What can hang from each mark
vokazab: mupa
mopota: tagozo
tagozo: mopota mupa
kemu: zadatet
zadatet: kemu mupa nilak
mupa: babob vokazab zadatet
vusofa: mupa
nilak: zadatet
babob: mupa

Every row comes from one small tree of marks. The marks that hang from a mark follow it in brackets, in alphabetical order. Every link used is in the known rows. Which tree was each row made from?
Known rows
vusofa{mupa{babob vokazab zadatet{kemu nilak}}}: [ 16.2  -2.7  21.1  -7.5  -7.4 -15.1  -0.4 -66.1  -2.0   3.7  17.7 -17.9
 -11.9  -4.2  15.8 -15.0  37.5 -42.0   4.1]
babob{mupa{zadatet}}: [-16.8  13.5  -5.1  -1.9  11.7 -25.5  -3.3 -26.8  10.0 -22.3  -7.8 -12.6
   1.2 -15.4  21.7 -16.6   7.3  -2.7   3.5]
tagozo{mupa{vokazab zadatet{kemu}}}: [ -0.4  -1.0  16.7 -14.8   5.7 -32.2 -12.5 -47.3   4.0   4.2   7.7 -10.0
  -1.1  -4.3   8.0 -30.2  28.1 -58.0  10.0]
vusofa{mupa}: [  7.2 -16.5  14.3   0.7   1.6  -1.0   4.4 -22.5   1.1 -13.9   0.9   1.6
  -4.9  -3.7   8.5 -14.6  27.4  11.4  -7.4]
zadatet{kemu mupa{babob} nilak}: [ -6.3   2.5  44.1 -13.8 -10.6 -22.1 -11.2 -44.5  -5.0  23.8  22.2 -43.9
  -1.2  26.1 -21.2 -11.5  -6.1  -2.6  18.6]
nilak{zadatet{kemu mupa{babob vokazab}}}: [-13.7  19.3  33.5  -9.9 -16.4 -31.1  -7.7 -58.1  10.5  26.5   8.8   2.0
  -8.0  10.2   1.6  -0.8  -3.8 -52.9  12.1]
kemu{zadatet{mupa}}: [-14.7   1.0  15.7 -16.0   0.6   7.2 -11.1 -29.6  11.9  13.7  12.4 -14.2
  -1.8   7.7   3.3  12.2  -2.3  -5.8   9.7]
zadatet{kemu mupa{babob vokazab} nilak}: [ -1.2   5.6  44.8 -17.6 -20.2 -26.8 -10.7 -53.3  -8.4  29.9  20.5 -39.9
  -2.5  12.7 -11.0  -4.0  12.5 -27.9  17.2]
vusofa{mupa{babob vokazab zadatet}}: [ 14.8   2.8  -3.4   3.1  -4.4 -12.6   8.4 -53.1  13.1  -2.9   4.4   2.7
 -11.5 -23.0  35.6 -11.5  53.0 -47.8  -3.2]
babob{mupa{vokazab zadatet{kemu nilak}}}: [-11.2  11.3  18.9 -16.5  -0.6 -33.3 -11.5 -49.0  -8.4  -9.3   2.0 -30.6
   0.3 -10.1  12.6 -16.3  11.6 -20.7   7.3]
babob{mupa}: [-14.5   7.2   4.6  -1.6   5.3 -20.6  -3.2 -15.0   5.3 -19.7 -13.7  -7.0
   2.4 -15.8  16.6  -6.6   2.7  21.2   0.9]
zadatet{kemu mupa{babob}}: [ -9.5  14.4  30.7  -3.4  -9.2 -25.3 -11.9 -37.1  10.4  21.3  19.7 -25.1
  -5.2  14.4  -6.5 -13.5  -6.4 -15.7  12.7]
mopota{tagozo{mupa}}: [  3.1 -23.9  29.0 -16.7   8.2   4.7   0.7 -13.6  11.3   7.4 -16.3   1.1
  -6.9   7.8   3.5 -17.4   2.9  -2.6   6.6]
mopota{tagozo{mupa{babob vokazab zadatet{kemu nilak}}}}: [ 10.5 -10.9  35.4 -23.7   0.0  -8.3  -2.9 -53.1   9.1  23.9  -2.8 -16.8
 -12.0   5.7  11.0 -17.9  13.0 -50.0  17.4]
kemu{zadatet{mupa{babob} nilak}}: [ -8.5  -1.4  22.2 -19.7  -3.2   6.3  -6.9 -44.2   6.7  24.9  13.7 -29.3
  -2.1  12.1   1.3  20.6  -0.9  -5.6  19.8]
vusofa{mupa{babob zadatet}}: [  9.7  -1.2  -2.8   7.5   4.6  -9.1   7.5 -44.1  16.2  -9.3   7.7   0.2
  -9.5 -10.0  25.4 -17.8  32.7 -22.9  -1.1]
vokazab{mupa}: [ -6.3 -13.6   3.6   3.1  11.8 -15.0  -4.6  -9.5  -9.0  -8.6   5.6 -12.7
  -0.8  -1.7  15.1  -6.8  16.0  -4.3  14.7]
nilak{zadatet}: [-17.3  -2.3  14.4   2.1   0.1  -9.7   1.6 -26.8  10.8  -3.9 -12.0  10.4
   0.8   0.1  -5.4   4.0  -3.2 -15.8   8.9]
tagozo{mopota}: [ -2.1  -4.8  18.6   2.8   5.0  -9.1  -5.5 -12.3  -5.9 -15.4  -7.0 -12.4
   0.0   4.9  -8.1 -12.1  17.1  -4.9  20.7]

Write each row's tree
[ 10.2  -7.1  13.9 -14.1   1.7  -5.3   4.7 -40.8  22.6  17.2 -13.9   2.1
 -12.2  -9.8  28.2 -13.5  26.5 -55.3  11.7] : mopota{tagozo{mupa{babob vokazab zadatet}}}
[ -7.1 -11.6  17.2  -7.2  16.1 -23.8 -14.1 -35.8 -18.6  -5.4  23.6 -38.8
  -0.6  16.4   0.9 -20.9   3.9 -21.2  23.7] : vokazab{mupa{zadatet{kemu nilak}}}
[ -3.4  -2.6  26.1  -9.9  -8.0 -19.3 -10.6 -50.3  -7.8   4.7  13.8 -36.5
   1.5  -3.8  -8.4 -11.3  22.6 -46.2  14.6] : mupa{vokazab zadatet{kemu nilak}}
[  1.1   8.4  17.9  -3.5 -10.7 -22.4  -5.7 -61.1   4.5  14.0  12.6 -32.4
  -2.0  -9.0   4.5  -3.9  23.8 -59.5  20.2] : mupa{babob vokazab zadatet{kemu nilak}}
[ -5.7   9.8  -0.9   8.2  14.8 -27.1 -11.3 -38.8   4.7   0.9  20.8 -20.6
  -8.4   2.3  23.8 -15.4   4.5 -41.5  23.2] : vokazab{mupa{babob zadatet{kemu}}}
[  0.2  13.6  -9.3   8.3  -8.5 -18.3   3.4 -45.9  20.5   6.6  -1.8  -9.5
  -3.7 -30.4  25.8   1.6  41.9 -66.2  13.6] : mupa{babob vokazab zadatet}
[ -2.2  -0.9   3.9   2.8   2.2 -11.7   3.3 -42.7   9.5   1.9   3.4 -30.3
   2.1  -5.4   1.4  -3.2  19.1 -27.2  20.2] : mupa{babob zadatet{nilak}}
[-12.7  -9.3  28.3 -25.9  -1.6   8.6  -9.9 -36.6  -3.4  17.1  14.0 -32.5
   1.9  16.9  -8.5  14.2  -2.8   3.9  15.8] : kemu{zadatet{mupa nilak}}
[ 14.1  -5.7  16.6 -16.7   7.9 -31.9  -3.5 -56.1 -11.4   1.9  -4.4 -18.3
  -2.9   2.5  11.4 -25.9  49.2 -62.2  30.9] : tagozo{mopota mupa{babob vokazab zadatet{nilak}}}
[  5.8   1.4  26.2 -17.0  11.5 -36.5 -18.1 -47.7  -9.3  -4.6   5.9 -10.7
  -4.7   9.9   4.2 -40.2  30.8 -63.7  22.0] : tagozo{mopota mupa{vokazab zadatet{kemu}}}
[ -4.6   2.6 -13.7  10.3  15.7 -22.6  -1.3 -31.1   6.1  -4.1  10.8 -14.9
  -5.3  -8.2  31.1  -9.8  20.5 -38.9  22.7] : vokazab{mupa{babob zadatet}}
[ -3.2  -1.8  10.1  -0.5  13.9 -26.6 -10.3 -44.2  -8.8   3.1  22.3 -34.8
  -4.9  10.1  12.4 -13.2   5.4 -32.5  28.9] : vokazab{mupa{babob zadatet{kemu nilak}}}
[ 12.4  -0.6  15.8  -8.0   2.3 -28.8  -3.1 -37.9  -1.5   1.7 -13.2   3.0
  -6.5  -4.8  17.4 -17.3  44.7 -47.7  24.5] : tagozo{mopota mupa{babob vokazab}}
[-11.2  -8.1  52.6 -20.4  -7.7 -21.2 -14.7 -35.1 -15.5  16.4  22.7 -47.1
   3.5  31.5 -32.7 -18.5  -8.5   8.1  15.1] : zadatet{kemu mupa nilak}
[-13.0  21.9   7.7  -7.7   0.2 -34.7 -12.4 -42.8   4.6 -12.4   0.3 -14.5
  -2.5 -19.5  24.4 -16.3  11.2 -31.4   1.9] : babob{mupa{vokazab zadatet{kemu}}}
[ -9.1  -4.6  25.7  -5.7   2.7 -13.9 -11.6 -39.7  -3.4  -1.9  16.6 -41.0
   3.8  11.0 -19.1 -17.3   2.3 -18.0  16.5] : mupa{zadatet{kemu nilak}}
[-11.9  16.6  -5.5  -5.8   1.1 -29.9  -2.6 -35.8   6.0 -16.9  -9.3  -8.6
   0.2 -29.1  31.7 -11.1  25.9 -26.5   0.7] : babob{mupa{vokazab zadatet}}
[ 12.3 -17.5  23.3 -22.0   1.3  -4.6   5.8 -45.6  10.2  19.2 -12.1 -12.4
  -8.9  -2.2  18.3 -13.1  25.9 -46.8  16.6] : mopota{tagozo{mupa{babob vokazab zadatet{nilak}}}}
[  1.3 -18.3  20.3 -17.1  13.3   0.0   0.5 -23.7  16.1   5.1 -11.3  -3.6
  -6.4   6.6   8.7 -26.2   7.4 -23.6   8.7] : mopota{tagozo{mupa{zadatet}}}
[ -4.5  -5.6  29.2 -12.4  -9.3 -16.0  -0.1 -35.9  -4.2  18.7  10.8 -36.8
   2.3  13.6 -11.4  -4.4  12.1   1.6  19.0] : zadatet{mupa{babob} nilak}
[-17.0  10.1  18.7  -3.4  -6.0 -22.5   2.1 -40.8  15.4  16.4  -0.3   5.3
  -3.6  10.2   0.7   0.7  -4.5 -26.5  12.5] : nilak{zadatet{mupa{babob}}}
[  6.0 -14.1  35.2 -20.0   8.7  -4.9  -3.9 -45.4  12.7  18.2  -1.9 -19.9
 -10.4  18.5   0.8 -22.5  -5.3 -27.5  19.3] : mopota{tagozo{mupa{babob zadatet{kemu nilak}}}}
[-18.8  18.4  32.8  -5.7  -7.3 -27.8  -7.9 -49.6  14.0  21.5   9.7  -1.5
  -6.3  21.5  -8.3  -4.7 -21.0 -30.9  14.3] : nilak{zadatet{kemu mupa{babob}}}
[  3.8   3.0   3.5  -1.5  -9.9 -16.0   5.6 -53.8   5.3   9.0   1.7 -27.3
  -0.5 -19.5  12.7   3.0  41.2 -54.8  19.1] : mupa{babob vokazab zadatet{nilak}}
[ 17.2  -8.9   8.0  -4.9  -6.9 -10.3   9.3 -60.0  -0.7  -0.7   7.8 -11.9
  -8.3 -14.8  23.9 -10.7  54.0 -37.1   3.4] : vusofa{mupa{babob vokazab zadatet{nilak}}}
[-19.3  19.4   8.4  -3.5  10.4 -30.3 -13.5 -32.9   8.6 -18.2   2.6 -17.9
  -0.5  -6.9  13.5 -22.9  -8.7  -5.9   4.0] : babob{mupa{zadatet{kemu}}}
